Each row comes from the steps of one path. Every step used is in the known rows, and no mark comes twice. Write the path behind each row, first mark first.
Known rows:
buge, benugi, golat, dimi: [-1.041 0.833 -0.537 0.805 1.417 2.986 -0.666 -1.693 3.386 0.121 -1.346 0.604 4.654 3.362 -2.103 1.445 -2.147 3.291 0.604]
benugi, keme: [0.566 2.487 0.655 -0.633 2.868 2.234 0.493 -2.568 0.625 0.379 -2.829 0.858 1.594 0.604 0.282 1.476 0.724 0.572 -0.415]
golat, dimi, fimo, vadoli, dafedu: [0.251 1.294 -0.118 0.045 -1.158 3.497 -0.677 4.017 2.005 -0.701 1.578 2.194 2.030 1.292 -2.112 1.649 -2.383 -0.881 2.951]
dafedu, golat, dimi, fimo: [0.711 0.543 -1.145 -0.830 -1.119 6.028 0.724 2.534 0.759 -1.066 -1.478 -0.484 -1.111 -0.352 -1.830 2.277 0.481 -1.295 5.235]
beboka, dafedu: [0.966 -0.225 0.811 -0.391 2.789 -1.050 -0.386 0.321 1.538 -0.311 -1.136 -1.235 -3.781 2.064 -3.631 0.082 1.428 -1.482 1.722]
golat, dimi, fimo, vadoli, benugi: [0.245 1.209 -0.111 -0.178 -0.512 4.863 -0.898 4.444 2.849 -1.102 0.096 2.234 1.923 0.684 -0.258 1.342 -2.210 -0.806 2.836]
vadoli, poraso: [0.792 1.082 -0.641 -0.180 0.328 0.488 -1.208 2.231 -0.554 -0.605 -0.437 0.100 -0.847 -2.684 0.166 -2.465 -1.219 1.142 0.906]
benugi, keme, fimo, vadoli, dafedu, golat: [1.790 2.076 0.287 -1.133 1.483 5.673 1.429 -0.060 0.917 -1.610 -0.415 2.497 3.967 4.533 -1.035 1.609 -0.747 -0.947 -1.094]
benugi, dimi, fimo: [1.627 2.101 1.324 -1.594 2.287 3.970 0.273 -1.010 0.503 -0.990 -1.315 2.518 -1.526 2.880 -0.425 2.780 0.080 -1.414 2.755]
buge, fimo, vadoli, benugi, golat: [0.170 0.706 -0.502 0.259 2.275 5.813 -1.584 -2.353 3.266 -1.270 1.600 5.623 2.024 3.387 -0.695 -0.863 -2.425 0.782 0.931]
fimo, vadoli, dafedu, golat, dimi: [0.296 0.700 -0.555 1.369 -1.110 6.103 0.722 0.803 -0.230 -1.595 2.462 2.356 0.234 -0.331 -4.172 -0.459 -2.404 -1.201 1.376]
dafedu, golat, dimi, fimo, vadoli: [0.398 0.657 -0.941 -0.565 -1.288 7.068 1.023 1.725 0.710 -1.164 -0.279 1.007 -0.812 0.349 -2.316 2.108 -0.493 -2.271 5.203]
dafedu, golat, dimi: [0.584 0.486 -0.900 0.516 -0.911 5.797 1.064 1.237 -0.249 -0.675 -2.134 -1.533 -0.367 -2.292 -2.080 0.835 0.555 -0.439 3.540]
beboka, dafedu, golat, dimi: [1.550 -0.088 -0.102 0.112 1.041 1.637 0.624 1.828 0.614 -1.063 -1.732 -2.746 -3.602 0.979 -4.984 1.479 1.838 -1.851 3.439]
beboka, dafedu, golat, dimi, fimo: [1.550 -0.073 -0.201 -1.125 0.909 1.820 0.341 2.927 1.475 -1.332 -1.204 -1.881 -4.062 2.722 -4.786 2.579 1.735 -2.496 4.813]
vadoli, dafedu: [0.554 0.547 -0.318 0.620 0.422 1.779 -0.929 1.921 0.226 -0.958 1.013 0.879 -0.847 -1.001 -2.747 -1.178 -0.931 1.258 0.076]
dimi, fimo, vadoli, benugi, golat: [0.180 1.620 0.068 -1.953 1.762 6.957 -0.874 1.552 2.644 -1.978 0.954 4.722 0.416 4.335 0.106 1.536 -2.152 -1.582 2.399]
dimi, fimo, vadoli, dafedu, golat: [0.209 0.620 -0.806 -1.493 -0.362 5.963 0.049 1.298 1.513 -1.889 2.860 4.287 -2.296 3.426 -2.936 1.465 -1.632 -2.522 3.912]

Write each row's path:
[-0.987 1.089 -0.809 0.236 0.645 3.966 -0.996 -0.356 3.974 -0.928 1.599 3.175 4.747 5.859 -3.705 2.253 -3.737 2.216 0.882] : buge, benugi, golat, dimi, fimo, vadoli, dafedu
[0.777 0.809 -1.243 -0.359 -1.058 8.287 0.551 3.315 1.443 -2.215 -0.518 1.210 -0.856 0.117 -1.526 1.682 -0.746 -1.558 4.246] : dafedu, golat, dimi, fimo, vadoli, benugi
[1.977 2.045 0.275 -0.813 2.712 5.222 -0.750 3.005 2.859 -2.188 -3.212 1.085 3.306 1.858 2.655 0.312 -0.100 1.515 -2.249] : vadoli, benugi, keme, fimo
[0.087 0.793 -0.141 -1.420 0.972 6.151 -0.949 1.990 3.182 -1.846 1.101 4.581 -1.104 2.741 0.365 0.884 -1.826 -1.870 2.847] : dimi, fimo, vadoli, benugi
[1.290 0.361 0.313 -0.939 0.118 3.679 -0.273 2.941 1.192 -1.254 0.820 2.406 3.222 2.808 1.178 -2.115 -2.568 -1.330 0.081] : keme, fimo, vadoli, poraso
[1.000 1.711 1.034 1.222 1.981 7.026 0.192 -1.374 0.913 -2.133 0.192 4.072 0.056 0.797 -0.201 -0.678 -2.391 -1.158 -0.679] : fimo, vadoli, benugi, dimi
[1.408 1.235 0.713 -0.382 0.928 7.324 -0.466 4.198 2.458 -1.991 -0.518 2.000 6.263 4.033 1.269 -0.316 -2.790 -0.542 -0.825] : keme, fimo, vadoli, benugi, golat, dimi
[2.013 2.369 0.253 -0.491 0.769 5.298 1.360 1.517 0.871 -1.405 -0.687 1.704 5.599 3.860 -1.119 2.080 -1.135 -0.572 -0.896] : benugi, keme, fimo, vadoli, dafedu, golat, dimi
[-0.838 0.965 -0.478 0.265 2.423 1.775 -0.141 -4.286 3.893 0.275 -1.993 1.966 2.490 3.241 -1.210 1.517 -0.701 2.672 -0.718] : buge, benugi, keme
[0.248 2.070 0.434 1.018 1.457 7.253 -0.426 0.948 1.378 -1.666 0.207 2.791 3.385 0.886 -0.432 -0.289 -3.139 -0.057 -0.487] : fimo, vadoli, benugi, golat, dimi
[1.723 2.099 0.637 -0.992 1.178 6.646 1.121 -1.132 -0.349 -2.332 1.274 4.307 -1.804 3.916 -2.986 2.809 -1.242 -2.498 2.781] : benugi, dimi, fimo, vadoli, dafedu, golat
[0.995 2.322 -0.163 -0.585 1.687 6.337 -1.706 4.607 2.283 -2.172 -1.895 0.724 2.894 1.199 0.792 1.467 -1.359 1.777 0.636] : vadoli, benugi, golat, dimi, fimo
[-0.337 0.617 -0.123 -0.245 2.042 3.332 0.354 -3.055 4.804 -0.366 -0.974 3.415 5.134 6.418 -0.461 1.430 -1.929 1.279 -1.280] : buge, benugi, keme, fimo, vadoli
[0.713 2.279 0.156 -0.456 0.303 4.814 -0.467 3.422 2.782 -0.998 -0.622 2.503 3.151 1.521 0.102 2.589 -1.938 -0.466 1.778] : golat, dimi, fimo, vadoli, benugi, keme
[0.472 1.932 0.085 -1.653 1.887 6.022 -0.559 0.891 3.149 -1.877 0.431 4.879 -0.018 3.684 0.480 1.991 -1.536 -1.589 1.734] : dimi, fimo, vadoli, benugi, keme
[1.992 2.026 0.512 -0.756 2.462 6.179 -0.900 2.164 1.850 -2.777 -1.765 2.499 -1.445 1.246 1.113 1.314 -0.558 0.326 0.858] : vadoli, benugi, dimi, fimo
